Every row comes from one small tree of marks. The marks that hang from a mark follow it in brackets, in the order of their numbers. Every link used is in the known rows. Which tree was each row made from?
Known rows:
z246(z835(z511)): -1.487  0.072  0.650  -1.394  1.728  0.720  1.519  2.568  -0.229  -1.731  0.133  1.457  -0.030  1.756  2.050  1.459  -0.421  2.047  0.258  -2.984  1.466
z882(z834): 0.582  0.431  0.860  1.176  -1.109  0.131  0.403  -2.372  -1.061  -1.285  0.820  0.328  -0.289  0.399  1.060  -0.858  -1.735  1.232  -0.293  -0.245  1.430
z542(z265 z835(z59 z511)): -1.133  4.937  -0.635  -0.071  1.164  -2.233  2.738  3.840  -0.532  2.506  -3.435  1.595  2.393  -0.135  1.941  -1.812  0.238  0.437  -0.572  -0.579  2.791
z511(z835(z59 z542)): -1.243  2.140  0.953  -0.471  1.285  -0.996  1.960  3.738  0.481  -2.123  -1.934  2.191  1.199  -0.147  -0.012  1.250  -0.575  3.229  -0.462  -2.079  1.308
z542(z835(z59 z328 z511 z882)): -2.434  6.314  1.073  -2.635  2.107  -4.818  3.624  4.050  1.275  1.288  -4.410  3.874  3.180  0.789  1.801  3.204  0.275  3.209  -0.106  -0.904  0.748
z835(z59 z328): -0.293  3.336  1.383  -1.776  1.349  -3.116  0.937  1.790  0.988  0.266  -0.567  2.522  2.325  -0.661  1.633  2.990  0.311  2.295  -0.098  0.023  -0.091
z835(z328): -0.435  1.091  1.743  -0.938  0.167  -1.585  -0.780  -0.360  1.143  0.235  -0.159  1.610  0.914  -0.938  -0.065  2.128  -0.468  1.229  -0.488  -0.056  -0.338
z542(z265 z835): -0.520  1.402  -1.558  1.444  -0.744  0.243  -0.303  -0.010  0.410  2.241  -3.409  -0.428  1.859  -1.248  -0.088  -3.074  -0.323  -1.206  -1.132  0.908  1.268
z511(z835(z59)): -0.964  1.765  -0.202  -1.200  3.059  1.000  1.356  3.143  0.420  -1.751  -1.612  1.185  1.272  0.428  1.442  1.345  0.299  2.823  0.031  -0.727  0.684
z511(z835(z328 z882)): -2.863  1.884  1.654  -1.797  2.405  -0.429  0.690  0.582  2.951  -0.588  -3.410  2.013  1.390  0.575  0.041  4.123  -0.045  2.887  -0.934  -0.106  -1.195
z59(z835(z882(z834(z265)))): -1.959  2.247  -0.785  -0.225  1.478  0.391  2.059  -2.764  2.383  -1.390  -2.626  1.037  0.488  2.009  1.109  0.150  -1.117  2.068  -2.255  1.672  2.070
z834(z265): -0.196  1.490  -0.148  0.740  1.372  0.226  -0.862  0.079  0.941  1.058  -0.818  -0.252  -0.081  -0.472  -0.550  -2.121  -0.362  -1.320  -0.352  1.991  1.182
z542(z835(z328 z511 z882)): -2.128  4.022  1.167  -2.075  0.765  -3.370  1.857  2.097  1.591  1.218  -3.851  2.910  1.657  0.475  0.404  2.192  -0.602  2.107  -0.440  -1.296  0.561
z246(z835(z328)): -1.299  0.084  1.253  -1.941  1.219  0.136  -0.646  0.309  1.514  -1.857  -0.535  2.056  1.719  0.443  1.725  3.132  -0.929  2.528  -0.511  -1.424  -0.266
z835(z328 z542(z265) z882(z834)): -2.420  3.988  3.330  2.042  -1.799  -5.312  1.978  -3.316  1.543  2.348  -2.935  2.920  2.085  -0.261  -0.340  1.065  -1.815  2.013  -2.637  -0.023  0.647
z511(z835): -0.880  -0.329  -0.096  -0.368  1.505  2.278  -0.164  1.161  0.712  -1.895  -1.053  0.017  -0.251  0.133  -0.006  0.552  -0.412  1.587  -0.084  -1.019  0.613
z246(z835(z59 z328 z511 z882)): -3.644  4.697  1.990  -3.875  3.928  -3.629  4.071  4.028  1.686  -0.442  -2.691  4.338  2.596  2.795  3.540  6.100  0.670  4.476  -0.022  -2.088  -0.052
z835(z328 z882(z834)): -1.375  2.816  2.400  -0.279  -0.214  -2.957  1.382  -2.863  1.308  -0.112  -1.445  2.190  0.863  0.784  1.268  2.746  -1.375  2.732  -0.869  0.422  -0.236
z511(z835(z59 z328 z882)): -2.880  4.366  1.427  -2.665  3.784  -1.993  2.473  2.547  2.720  -0.554  -4.106  2.825  2.696  0.811  1.618  4.749  0.815  4.053  -0.647  0.041  -0.854
z834(z265 z882): 1.013  1.601  -0.190  0.380  1.795  -1.613  -0.234  -1.667  1.527  1.338  -2.320  -1.560  -0.104  0.142  -0.991  -2.009  -0.937  -2.300  1.435  1.922  0.466
z835(z542 z882): -2.001  1.420  1.421  0.240  -0.881  -3.365  2.289  0.287  1.044  0.916  -2.264  1.507  0.366  0.689  -1.866  1.370  -0.099  0.987  -0.866  -0.862  -0.832

Which tree is each row?
-2.235  2.013  0.423  -1.111  0.632  -1.011  4.345  -0.903  0.955  -1.986  -1.538  2.437  -0.149  3.459  2.074  2.351  -0.878  3.795  -1.410  -1.822  2.024
z59(z835(z511 z882(z834)))
-2.861  4.827  0.974  0.825  0.290  -5.062  4.175  1.526  1.280  3.352  -4.193  2.000  2.784  0.509  -0.151  1.029  1.096  0.660  -1.537  0.658  -0.276
z835(z59 z542(z265) z882)
-0.699  5.127  0.861  -2.394  1.427  -3.598  1.740  4.259  0.185  0.409  -2.414  3.485  2.655  -0.382  1.752  1.462  -0.545  2.991  0.078  -1.821  1.978
z542(z835(z59 z328 z511))
-0.784  4.779  2.324  -2.348  2.075  -4.303  1.881  3.576  0.331  0.660  -0.209  3.656  1.521  0.014  2.004  3.334  0.237  2.895  0.228  -1.446  1.083
z835(z59 z328 z511)
-1.018  2.776  -0.522  0.755  -0.004  -0.827  1.033  1.588  -0.339  2.429  -3.068  0.727  1.124  -0.657  0.398  -2.789  -0.479  -0.562  -0.790  -0.837  2.581
z542(z265 z835(z511))
-1.157  1.561  1.099  -3.026  1.276  -1.473  1.334  1.387  2.122  -1.398  -0.245  3.552  0.564  0.530  1.238  3.866  -0.400  3.382  -1.568  -2.468  1.789
z59(z835(z328 z511))
-1.569  4.602  0.890  0.147  0.487  -2.149  0.151  -2.397  2.099  0.580  -4.386  1.843  2.147  -0.146  0.388  -1.020  -2.449  1.546  -1.465  2.335  1.823
z542(z835(z328 z882(z834(z265))))
-3.178  2.979  2.493  -2.682  0.469  -4.745  3.645  1.774  3.194  -0.709  -2.835  4.836  1.383  1.444  -0.584  5.317  -0.366  4.363  -2.229  -3.150  1.007
z59(z835(z328 z511 z542 z882))
-2.878  5.955  3.457  -2.120  1.351  -7.611  4.464  3.802  1.329  1.472  -2.722  5.085  2.140  0.805  0.216  4.751  0.211  3.803  -0.487  -2.141  0.375
z835(z59 z328 z511 z542 z882)
-1.765  1.266  2.255  -2.456  1.908  -0.926  0.590  2.245  0.880  -1.709  -0.001  3.060  0.956  1.140  1.887  3.406  -0.899  3.179  -0.255  -3.180  1.076
z246(z835(z328 z511))
-1.459  2.397  1.933  1.722  -0.944  -3.621  1.880  1.365  -0.323  2.509  -1.115  1.912  0.071  -0.588  -1.035  -1.342  -0.633  -0.229  -1.308  -2.091  2.226
z835(z511 z542(z265))
-1.183  0.675  0.805  -1.184  -0.332  -1.861  2.869  2.356  1.072  -2.060  -0.334  3.046  -0.163  0.974  -0.768  1.781  -1.047  2.712  -1.531  -3.808  2.557
z59(z835(z511 z542))
-2.462  4.197  0.227  -0.436  3.242  -0.581  3.295  0.200  0.960  -1.131  -3.067  1.694  2.089  2.912  3.314  0.735  -1.032  2.821  -0.486  1.395  1.728
z246(z835(z59 z882(z834(z265))))
-2.282  4.236  4.670  0.051  -0.938  -6.042  2.924  -0.615  0.645  -0.135  -1.345  4.410  0.519  0.934  -0.051  2.807  -2.323  3.978  -1.053  -2.617  1.492
z835(z328 z511 z542 z882(z834))
-0.396  3.871  -0.628  -1.355  1.252  -1.843  2.583  4.610  -0.917  -0.087  -2.241  1.938  1.689  0.579  1.886  -0.541  -0.159  1.783  0.592  -1.684  2.376
z542(z835(z59 z511))
-1.709  2.639  1.750  0.251  0.207  -2.452  3.482  -0.792  -0.672  0.084  -0.742  1.909  -0.408  2.273  1.522  1.096  -0.925  2.117  -0.162  -1.050  1.198
z835(z511 z882(z834))
-2.748  1.804  0.800  -1.608  0.215  -3.103  4.331  2.026  2.031  -0.933  -2.462  3.264  0.325  2.452  -0.908  3.123  -0.129  3.129  -1.770  -3.223  1.405
z59(z835(z511 z542 z882))
-2.520  0.626  0.091  -1.110  -0.382  -1.976  3.087  0.391  2.698  -1.192  -3.024  2.204  1.129  1.595  -1.289  2.947  -0.026  2.340  -2.230  -1.331  0.118
z59(z835(z542 z882))
-0.934  3.804  2.043  -0.425  0.491  -4.581  3.362  4.474  -0.834  0.183  -0.358  3.258  0.552  0.407  0.329  1.069  -0.357  2.355  0.259  -2.909  2.069
z835(z59 z511 z542)
-3.075  1.021  1.280  -2.492  1.912  -1.160  1.255  0.164  2.577  -0.622  -2.585  2.228  2.216  1.760  1.501  4.874  -0.002  2.776  -0.751  -0.720  -1.468
z246(z835(z328 z882))
-2.273  2.327  2.330  -0.882  -1.299  -3.519  2.851  -2.501  2.732  -2.401  -2.275  3.965  1.648  1.412  0.034  4.064  -1.932  5.028  -2.796  -1.935  1.230
z59(z835(z328 z542 z882(z834)))
-1.695  4.359  1.991  -0.678  0.012  -3.430  2.321  -0.338  0.595  -0.329  -2.993  3.121  1.500  1.047  1.492  1.380  -2.150  3.362  -0.706  -1.338  1.901
z542(z835(z328 z511 z882(z834)))
-3.506  2.732  1.402  -0.724  -0.399  -4.005  2.698  -0.977  4.080  1.474  -4.257  3.279  2.717  0.108  -0.920  3.677  0.196  2.295  -3.663  -0.374  0.058
z59(z835(z328 z542(z265) z882))
-2.167  2.186  2.639  0.936  0.209  -1.844  -0.473  0.497  2.290  0.376  -2.667  2.554  1.729  -2.022  -1.518  0.913  -1.319  1.977  -2.237  -1.348  1.179
z511(z835(z328 z542(z265)))
-2.744  2.418  3.432  -0.071  0.456  -3.425  1.254  1.971  1.138  0.571  -1.490  3.933  1.953  -0.052  0.559  1.982  -1.411  2.364  -1.656  -3.658  1.966
z246(z835(z328 z511 z542(z265)))
-2.298  2.624  -1.328  0.838  -0.141  -0.757  1.502  -0.448  1.416  3.389  -5.527  -0.231  2.169  -0.036  -0.109  -1.310  0.596  -1.088  -1.393  1.571  0.009
z542(z265 z835(z882))
-1.384  1.336  0.857  -0.986  1.027  -1.685  2.387  3.441  0.253  -2.087  -1.093  2.571  2.093  1.322  1.507  1.914  -0.799  3.206  -0.157  -2.676  0.975
z246(z835(z59 z542))
-2.013  1.570  3.587  -1.570  0.416  -3.037  1.199  2.811  0.753  -1.770  -0.235  4.276  1.091  0.665  0.468  3.174  -1.791  3.752  -0.575  -4.680  1.633
z246(z835(z328 z511 z542))
